Each row comes from the steps of one walk. Every step used is in the known rows, and no mark comes twice. Write the walk behind each row, first mark first.
Known rows:
vebo, fisa, zenaga, lofar, zagi: [ 1.26  2.98 -2.29 -1.93  0.83 -1.84 -0.91  2.76 -1.67  1.01 -3.09  2.97
  1.30 -2.06  2.02 -0.50 -0.26 -0.07  0.84  0.63 -2.23  1.87  2.77  2.64]
lofar, zagi, sinep: [ 0.47  0.91  0.44 -0.05  0.33 -0.69  1.79 -0.81 -0.24  0.47 -1.15  1.27
  0.94  2.38  2.31 -0.59  1.07 -1.72 -1.11  1.91  1.16  1.49  1.89  0.50]
sinep, vebo: [ 1.76  0.33  0.94  0.33  0.47 -1.00  0.18  0.22 -0.18  0.75  1.17  0.04
  0.86  0.60  1.19 -0.04  0.10 -0.69 -0.45 -0.64  0.09 -0.35  1.39  1.93]
fisa, zagi, sinep, vebo, lofar: [ 2.70  1.81  1.99 -0.92 -1.59 -2.77 -0.45 -1.37 -0.97  1.45  1.92  0.98
  3.01  1.53  1.79  0.98  2.75 -0.12 -0.34  0.20  2.14  1.67  3.14  0.73]
zagi, sinep: [ 1.24  0.09  1.45 -0.71 -0.43 -0.10  0.59 -0.62 -0.78 -0.73  0.57  0.92
  0.76  1.61  1.73  0.21  1.68 -1.15 -0.15  1.28  1.38  1.31 -0.50 -0.57]
sinep, zenaga: [ 1.25  2.19  0.29  1.31 -0.11 -0.94 -0.06 -0.11 -1.36  0.00  0.02  0.61
  0.00  0.83  0.09  0.14  0.06 -0.40 -1.11 -1.02 -0.59  2.09  0.23 -0.05]
lofar, zagi, sinep, vebo: [ 2.20  1.17  1.35  0.45  0.68 -1.75  1.92 -0.50 -0.60  1.34  0.07  1.46
  1.93  3.06  3.45 -0.68  1.31 -2.32 -1.61  1.30  1.14  1.33  3.32  2.31]
lofar, vebo: [ 0.31  0.61 -0.32  0.96 -0.57 -0.31  0.81 -0.38 -1.26  0.76 -1.91 -1.57
 -0.95  0.92 -1.01 -0.69  0.32 -0.45 -2.57  0.42 -0.52 -0.06  0.79  1.17]
zagi, sinep, zenaga, lofar, vebo: [ 3.68  3.29 -0.79  0.29 -2.30 -0.84  0.71 -0.24 -4.63  0.16 -0.14  0.77
  0.58  2.14  0.29 -0.77  0.55 -1.75 -3.77  0.21 -0.23  3.76  0.59  1.89]
lofar, vebo, fisa, zagi: [ 1.69  1.57  0.62 -0.75 -0.31 -2.21 -0.93  0.78 -0.85  2.64 -2.33 -0.21
  0.44  0.56  0.60 -0.22  3.81  0.36 -1.79  1.05 -0.47  0.75  2.86  2.18]
lofar, zenaga: [-0.80  1.35 -0.53  0.53  0.75 -0.77  0.17 -0.85 -0.40 -0.16 -2.04  0.78
 -0.62 -0.20  1.55 -0.90 -0.29  0.84 -0.68 -1.20  0.61  0.21 -0.11 -0.07]
lofar, zagi, sinep, vebo, fisa, zenaga: [ 3.39  2.89  2.16 -0.80  2.30 -3.20  0.64  1.33 -1.30  1.05 -2.71  3.34
  1.82  1.30  5.26 -0.07  3.02 -2.03  0.08  1.95 -0.14  2.13  3.63  2.67]
zagi, sinep, vebo, lofar, zenaga, fisa: [ 0.74  1.84  0.05  0.58  0.28 -2.03  1.27  0.53 -2.94  1.38  0.85  2.13
  0.76 -0.24  4.92  1.31  1.22 -0.03 -0.03 -0.82  4.00  0.33  2.01  0.95]
sinep, vebo, fisa: [ 2.64  0.99  0.73 -0.77  0.97 -1.96 -1.26  1.95 -0.78  1.55  0.91  1.17
  1.18 -1.20  2.70  0.49  1.83 -0.44 -0.18  0.59  0.37 -1.37  2.15  2.71]
lofar, zenaga, fisa, vebo, sinep, zagi: [ 1.58 -1.28 -1.51 -1.38  0.17 -3.78 -0.04  3.40 -1.39  1.61 -1.35  0.81
  0.28  0.85  3.58  0.54  1.80 -1.63  1.73 -1.45  2.25  3.04 -0.49  1.53]
vebo, sinep, zenaga: [ 2.13  0.70  0.60  0.06 -1.04 -1.75 -1.16  0.84 -1.37  0.39 -0.34  0.23
  0.81  1.48  0.61  1.55  0.96 -1.15  1.01 -1.16 -1.42  3.86  0.00  0.34]
vebo, fisa, zenaga: [ 1.20  1.39  0.72 -1.26  1.46 -1.69 -1.29  1.94 -1.00 -0.50 -2.68  2.18
  0.14 -1.68  1.86  0.66  1.54  0.11  1.59  0.67 -1.24  0.82  0.51  0.17]
fisa, zenaga, sinep: [-0.17  1.57  2.63  1.51  1.40 -0.41 -0.22  1.40  0.02 -1.08 -3.38  1.30
  0.80  1.60  1.84  0.99  0.40 -0.83  1.65 -0.73 -1.49  3.84 -1.27 -2.69]
zagi, sinep, vebo, lofar: [ 2.24  1.09  0.96 -0.31 -1.24 -1.75 -0.09 -0.94 -1.95  0.37  1.96  0.49
  2.03 -0.04  1.78  1.37  0.95 -0.51 -0.68  0.60  2.25 -0.41  1.80  0.78]
fisa, zenaga, lofar, zagi, sinep, vebo: [ 3.40  2.94  0.28 -1.03  0.63 -1.86  1.12  0.87 -2.16  0.30 -1.07  3.02
  2.60  2.10  3.11 -1.08  0.11 -2.32 -0.28  0.27 -0.89  3.82  3.07  2.99]
lofar, zagi: [-0.68  0.77 -1.00  0.64  0.72 -0.56  1.10 -0.09  0.37  1.18 -1.75  0.34
  0.27  0.80  0.68 -0.66 -0.59 -0.46 -0.91  0.45 -0.40  0.38  2.30  1.11]
vebo, sinep, zenaga, fisa, zagi: [ 1.56  0.49  1.11 -0.33 -0.67 -2.00 -0.53  2.64 -0.91  2.89  0.48  1.21
  1.55  3.17  2.28  2.56  3.28 -0.93  2.56 -1.72 -0.57  6.67  1.69  0.80]
vebo, sinep: [ 0.63 -1.46  0.48 -1.42 -1.19 -0.86 -1.03  1.06  0.00  0.62 -0.35 -0.53
  1.10  0.52  0.49  1.52  1.06 -0.76  2.16 -0.05 -0.99  1.92 -0.18  0.46]
lofar, zagi, sinep, zenaga, fisa, vebo: [ 2.46  2.09 -0.27  1.85  1.77 -2.16  3.14  2.45 -3.58  0.74 -0.63  1.98
  0.82  4.09  4.00  0.61  1.89 -2.79 -1.22  0.73  1.35  2.98  1.11  1.46]
zenaga, fisa, vebo: [ 0.72 -0.90 -0.89  0.86  1.64 -0.68  1.36  3.55 -1.90  0.25  0.86  0.07
  0.03  0.76  1.68  0.88  0.83 -0.73  1.10 -0.13  0.99 -0.56 -0.77  0.98]
fisa, zenaga: [ 0.35  1.02  1.01  0.10  1.13 -0.39 -0.09  0.20 -0.18 -1.13 -2.21  1.03
 -0.23  0.16  0.11 -0.02  0.04 -0.05  1.27 -0.26 -1.58  1.81 -0.17 -0.76]
zagi, sinep, vebo, fisa, zenaga: [ 3.90  2.18  2.97 -1.32  1.53 -2.67 -0.42  1.49 -1.81 -0.38 -0.96  3.28
  1.66  0.61  4.74  0.70  3.56 -1.76  0.95  1.39  0.29  1.84  1.38  1.60]
fisa, zagi, sinep, zenaga, lofar, vebo: [ 4.07  3.79  0.23 -0.25 -2.71 -1.93  0.22 -0.55 -3.56  1.27 -0.02  1.04
  1.55  3.83  0.23 -0.85  2.56 -1.43 -3.51 -0.30 -0.43  5.97  1.83  1.96]
sinep, vebo, fisa, zenaga, lofar: [ 3.58  2.56 -0.50 -2.25  0.72 -2.20 -1.82  3.37 -2.30  0.62 -0.30  2.69
  1.69 -2.35  2.57  0.20  0.39 -0.32  1.35 -0.60 -1.42  1.37  1.86  3.39]

Write each row's walk:
[ 3.79  1.16  2.04 -1.37  0.52 -2.20 -0.57  1.12 -1.62  0.80  1.19  2.11
  1.82  0.54  4.40  0.72  3.63 -1.68 -0.37  1.70  1.91 -0.14  1.62  2.10] -> zagi, sinep, vebo, fisa
[ 0.84  2.06  0.54  1.06  0.45 -1.37  0.49  1.66 -0.86  2.39  0.75  1.64
  0.57  2.64  1.61  1.05  2.37 -0.28  0.48 -1.56  0.26  4.86  1.78  0.21] -> sinep, zenaga, fisa, zagi
[ 3.73  4.11 -1.41 -0.90 -1.81 -2.80 -1.67  1.55 -3.39  2.83 -1.04  1.34
  1.21  0.30  0.11 -0.48  2.31  0.13 -2.68 -0.45 -1.44  3.58  2.96  3.43] -> sinep, zenaga, lofar, vebo, fisa, zagi
[ 1.94  1.45  2.22  0.67  1.08 -2.07 -1.58  3.04 -0.53  1.71 -0.29  1.37
  2.00  0.23  4.39  1.66  2.30 -1.08  0.18  0.19  0.47  0.46  1.16  0.84] -> zenaga, sinep, vebo, fisa
[ 0.41  1.59 -0.53  1.69  0.66 -0.38  1.05  2.13 -1.88  1.30  0.65  1.10
 -0.45  1.00  1.73  1.35  0.68 -0.60  0.19 -1.19  0.46  2.56  0.42  0.23] -> sinep, zenaga, fisa
[-0.38  1.71  0.47  0.71 -0.17 -2.07 -0.60  0.14  0.89  0.77 -2.99  1.40
  0.31  1.10  2.95 -0.79  0.26 -0.94 -1.17 -1.56  2.17  3.52 -0.41 -1.94] -> lofar, zenaga, sinep, zagi
[ 0.50  2.72  2.06  1.65  0.56 -2.06 -0.91  1.15 -1.16 -0.01 -1.80  1.01
  2.01 -0.21  1.93  2.16 -0.15 -0.03  0.91 -1.31 -0.71  2.04  1.03 -1.21] -> fisa, zenaga, sinep, vebo, lofar
[ 3.75  3.26  0.67 -1.22 -2.02 -1.61 -0.69 -0.22 -2.26  0.50  1.76  2.65
  2.53  2.99  1.29 -0.14  1.95 -1.17 -0.78 -0.86  0.38  6.15  1.17  0.72] -> fisa, zagi, sinep, zenaga, lofar
[ 3.25  2.92 -0.55 -0.54 -1.71 -0.58 -0.15  0.03 -3.24 -0.83  1.69  2.24
  1.48  1.30  1.23  0.10  0.21 -1.49 -1.28 -0.42  0.53  3.97 -0.32  0.52] -> zagi, sinep, zenaga, lofar
[-1.79  1.77 -1.37  0.19 -0.24 -1.85 -0.13  0.61 -0.89  2.48 -0.86  1.39
  0.38 -0.95  2.01  1.05  1.03  2.21  1.08 -1.93  2.58  1.51  2.42 -0.25] -> vebo, lofar, zenaga, fisa, zagi
[ 4.25  3.85  1.95 -0.17 -0.89 -3.46 -0.44 -0.21 -2.89  1.78 -1.68  1.63
  0.99  3.22  2.37  0.06  5.42 -1.26 -3.20  1.36  0.42  4.19  2.61  1.55] -> lofar, vebo, fisa, zagi, sinep, zenaga
[ 2.88  3.17 -1.33 -1.53  1.47 -2.76 -0.82  3.05 -1.75  1.72 -1.95  3.13
  2.16 -1.48  3.15 -0.66 -0.06 -0.91  0.47  0.00 -2.00  1.69  4.13  4.48] -> sinep, vebo, fisa, zenaga, lofar, zagi
[-0.26 -0.25 -2.16  0.62  0.24 -1.43  0.54  2.86 -2.96  0.59  0.89 -0.20
  0.36 -1.61  0.64  2.09 -0.16  0.55  0.93 -0.27  1.72 -2.07 -0.17  0.58] -> zenaga, fisa, vebo, lofar
[ 0.76 -1.26 -0.88 -0.10  1.10 -2.34  0.34  3.80 -2.46  0.66 -1.77  0.45
  0.41  1.02  3.69  1.42  1.52 -0.54  2.55 -1.35  0.82  1.46 -0.96  1.23] -> lofar, zenaga, fisa, vebo, sinep
[-0.50  2.24  0.26  2.38 -0.03 -2.20  0.21  0.64 -0.51  2.48 -1.45  0.35
  2.44  0.45  2.35  1.40 -0.73 -0.51 -1.08 -0.39  0.36  0.59  3.48  0.59] -> zenaga, sinep, vebo, lofar, zagi
[-0.81  0.56 -3.01  1.21  0.81 -2.01  1.71  2.75 -2.50  1.93 -0.88  0.10
  0.55 -0.90  1.31  1.36 -0.71  0.18  0.26  0.24  1.34 -1.61  2.19  1.63] -> zenaga, fisa, vebo, lofar, zagi
[ 2.45  2.21 -0.78  1.39 -0.22 -2.46  1.04  1.99 -4.95 -0.16  1.41  1.30
  0.84  0.98  2.35  2.46  1.54 -1.05 -0.30 -0.01  2.51  1.17 -0.25 -0.18] -> zagi, sinep, zenaga, fisa, vebo, lofar
[ 2.06 -2.00  0.13 -0.78 -0.25 -2.06 -0.80  2.38 -1.50 -0.54 -0.26 -1.14
  1.36  1.25  0.50  1.26  1.11 -1.11  1.85  0.12 -1.06  0.73 -1.33  1.20] -> fisa, vebo, sinep
[-1.56  1.44 -2.20  0.43 -0.54 -1.26  0.09 -0.76 -0.63  1.55 -1.53 -0.12
  0.61 -1.74 -0.32  0.43 -1.62  0.83 -1.08  0.63  0.32 -1.02  3.23  0.54] -> vebo, lofar, zagi
[ 4.78  2.64  0.99 -2.94  0.20 -2.32 -1.20  2.42 -3.18 -0.26  0.30  3.83
  2.54 -0.51  4.19  0.49  2.24 -1.58  1.09  0.79 -0.18  2.59  1.37  2.75] -> zagi, sinep, vebo, fisa, zenaga, lofar
[ 1.71 -1.58 -0.24 -2.59 -1.96 -2.45 -1.59  0.57  0.95  1.36 -0.21 -0.17
  0.95  0.22  0.51  0.68  1.14 -1.85  1.42 -0.33  0.43  3.44  0.42  0.85] -> vebo, sinep, zagi
[-1.51  2.04 -1.78  0.55 -0.65 -1.49 -0.71 -1.41 -1.37  0.07 -1.59  0.61
 -0.28 -2.65  0.50  0.08 -1.37  2.10 -0.99 -1.40  1.31 -1.14  0.73 -0.54] -> vebo, lofar, zenaga
[ 2.59  2.36  1.71  0.71 -0.61 -0.91  0.64 -0.86 -1.99 -0.63  0.44  1.61
  0.47  2.58  1.74  0.47  1.65 -1.55 -1.38  0.39  0.83  3.17 -0.19 -0.69] -> zagi, sinep, zenaga
[ 1.38  1.01  0.80 -1.63  0.04 -2.20 -1.80  1.04  0.44  1.95 -0.44  1.35
  1.28 -0.10  1.64  0.47  3.29  0.61  0.54  0.52  0.30  1.12  2.12  0.97] -> vebo, fisa, zagi
[ 4.46  3.76  0.26 -2.34 -1.71 -2.73 -1.87  1.34 -2.95  1.27  1.28  3.55
  2.82  1.16  2.82  0.55  3.64 -0.92 -0.41  0.19  0.54  5.21  1.83  1.51] -> vebo, fisa, zagi, sinep, zenaga, lofar
[ 0.00  1.86 -1.38  0.79 -0.12 -2.28  0.41 -0.40 -0.77  2.37 -0.27  0.04
  1.62 -1.07  0.63  0.35 -1.38  0.16 -1.49 -0.27  0.26 -1.38  4.48  2.58] -> sinep, vebo, lofar, zagi
[ 1.76  0.54  2.56 -1.15 -0.70 -1.21  0.22 -1.06  0.40  0.39  0.58  1.25
  1.80  3.25  1.72 -0.02  3.41 -0.80  0.08  0.79  1.33  3.44  0.91 -0.46] -> fisa, zagi, sinep
[ 0.17  1.57  1.06  1.67 -0.71 -1.70 -0.93  0.82 -1.15  1.05  0.33  0.05
  2.15 -0.30  1.74  2.08 -0.44 -0.06 -0.15 -1.01  1.00  0.18  1.18 -0.58] -> zenaga, sinep, vebo, lofar
[ 0.93  3.86 -0.63  1.17 -1.19 -2.24  0.96 -1.68 -2.59  0.69 -1.05  1.44
  1.19  0.95  1.19  0.90  0.00 -0.70 -2.42  0.61  1.13  2.31  2.87 -0.08] -> vebo, lofar, zagi, sinep, zenaga
[ 2.47  3.27 -0.98  1.58 -0.52 -3.39  1.06 -0.39 -3.89 -0.06 -1.06  0.83
  1.46  1.59  1.25  0.49  0.19 -1.42 -2.72  0.71  1.08  0.98  1.81  0.83] -> fisa, vebo, lofar, zagi, sinep, zenaga
[ 0.89  2.34  0.13  1.58  1.11 -0.95  2.75  1.21 -2.24  1.87 -0.62  2.53
  0.41  3.39  3.88  0.66  1.94 -2.32 -0.78  0.54  1.48  4.29  2.31  0.69] -> lofar, zagi, sinep, zenaga, fisa
[-0.12  3.33  1.18  2.32  1.25 -2.74  0.24  1.24 -0.69  1.32 -3.63  1.46
  2.41  0.69  2.48  1.24 -0.81 -0.46  0.12 -0.74 -1.05  2.43  3.32 -0.08] -> fisa, zenaga, sinep, vebo, lofar, zagi
[-0.53  1.95 -1.49  1.14  0.67 -1.98  0.49  1.25 -2.13  2.11  0.21  1.31
  0.20 -1.87  3.22  1.21 -0.32  1.16  0.03 -2.30  2.52 -0.94  2.41  1.58] -> sinep, vebo, lofar, zenaga, fisa
[ 0.33  1.95 -1.21  1.08 -0.59 -4.17 -1.06  0.72 -1.44  0.19 -2.64  0.52
  0.96 -0.65  1.93  0.18 -0.53 -0.12 -1.51 -1.65  2.85  1.04 -0.89 -1.66] -> fisa, vebo, lofar, zenaga, sinep, zagi
[ 0.59  0.17 -1.56  0.41 -0.53 -2.10 -0.46  0.67 -2.26 -0.70  0.34 -0.86
  0.65 -1.65 -1.02  1.10 -0.89  0.87 -0.29 -0.06  0.76 -2.58 -0.35  0.26] -> fisa, vebo, lofar
[ 2.70  2.21  1.57 -0.75  2.01 -2.66 -1.15  2.25 -1.18  0.51 -1.61  2.05
  0.87 -0.92  3.02  0.34  1.80 -0.47  1.18  0.23 -1.15  0.53  1.76  2.09] -> sinep, vebo, fisa, zenaga
[ 1.12 -0.98  0.17 -0.42 -1.60 -1.15 -0.32  0.64 -1.26  1.34 -2.15 -1.74
  0.24  1.21 -0.48  0.83  1.21 -1.11 -0.39  0.54 -1.41  1.71  0.77  1.84] -> lofar, vebo, sinep
[ 2.88  0.66  2.18 -0.25  0.08 -0.98  0.78 -0.37 -0.91  0.01  1.69  0.90
  1.75  2.33  2.75 -0.01  1.90 -1.83 -0.72  0.60  1.64  0.83  0.92  1.28] -> zagi, sinep, vebo
[ 1.17  1.18 -0.45 -0.18 -0.09 -1.47 -0.45  0.98 -1.94  1.38 -2.26 -0.44
 -0.61 -1.10  0.72 -0.02  2.00 -0.01 -2.29  1.66 -0.24 -1.20  1.59  2.20] -> lofar, vebo, fisa
[ 1.13  1.35 -1.63 -1.33 -0.93 -0.32  0.96  0.27 -1.67  0.65  0.13  2.07
  1.82  1.21  1.87 -0.80 -0.29 -1.47 -1.08  1.20  0.86  2.26  1.86  1.84] -> zenaga, lofar, zagi, sinep
[ 3.15 -1.95 -0.53 -2.16 -1.38 -3.57 -1.30  1.95 -0.40  0.43 -0.14 -0.77
  1.42  0.96  0.51  0.38  1.25 -2.34  1.07  0.10  0.40  1.98 -0.92  1.55] -> fisa, vebo, sinep, zagi
[ 1.47  1.95  1.60 -0.93  0.86 -3.05 -2.03  2.49  0.30  0.61 -3.71  2.49
  1.16 -0.36  3.50  1.04  2.32 -1.68  1.16  0.41  0.20  4.24 -0.05 -1.65] -> vebo, fisa, zenaga, sinep, zagi
[ 1.93  2.65  1.14  0.06  0.26 -3.35 -1.08  2.15 -0.95  1.35 -5.49  1.02
  0.14  0.38  2.33  0.22  2.65 -1.92 -1.40  0.88 -0.38  4.11  0.82 -0.21] -> lofar, vebo, fisa, zenaga, sinep, zagi
[ 3.20  3.81 -2.54 -0.19 -1.47 -2.05 -1.20  1.91 -4.33  1.52 -1.02  1.01
  0.07 -1.38  0.25 -0.10  0.53 -0.18 -3.28 -0.15 -1.35  1.35  1.76  3.44] -> sinep, zenaga, lofar, vebo, fisa
[ 0.14  1.23  1.21 -0.20  0.82 -1.33  1.61  0.38 -0.67  1.51 -0.75  2.72
  0.74  3.05  4.78  0.10  3.79 -0.29  0.87 -0.51  3.15  4.20  1.16 -0.38] -> lofar, zenaga, fisa, zagi, sinep
[ 3.38  0.97  3.19 -0.81 -0.31 -2.18  0.45 -0.67  0.14  1.26  1.94  1.40
  2.62  3.93  2.72 -0.18  3.57 -1.68 -0.42  0.08  1.46  3.22  2.25  1.40] -> fisa, zagi, sinep, vebo
[ 2.44  1.06  2.26 -2.37 -0.32 -2.16 -0.94  0.32 -0.29  1.09  0.08  2.38
  2.06  1.44  3.45  0.73  4.94 -0.72  0.40  1.74  1.58  2.49  1.68  0.46] -> vebo, fisa, zagi, sinep
[ 3.78  2.46 -0.94 -2.27 -0.17 -2.53 -0.21  2.10 -2.42  2.09  0.85  3.09
  2.80  0.16  4.61 -0.37  1.61 -1.98 -1.12  1.63  0.99  1.00  4.11  4.55] -> zenaga, lofar, zagi, sinep, vebo, fisa
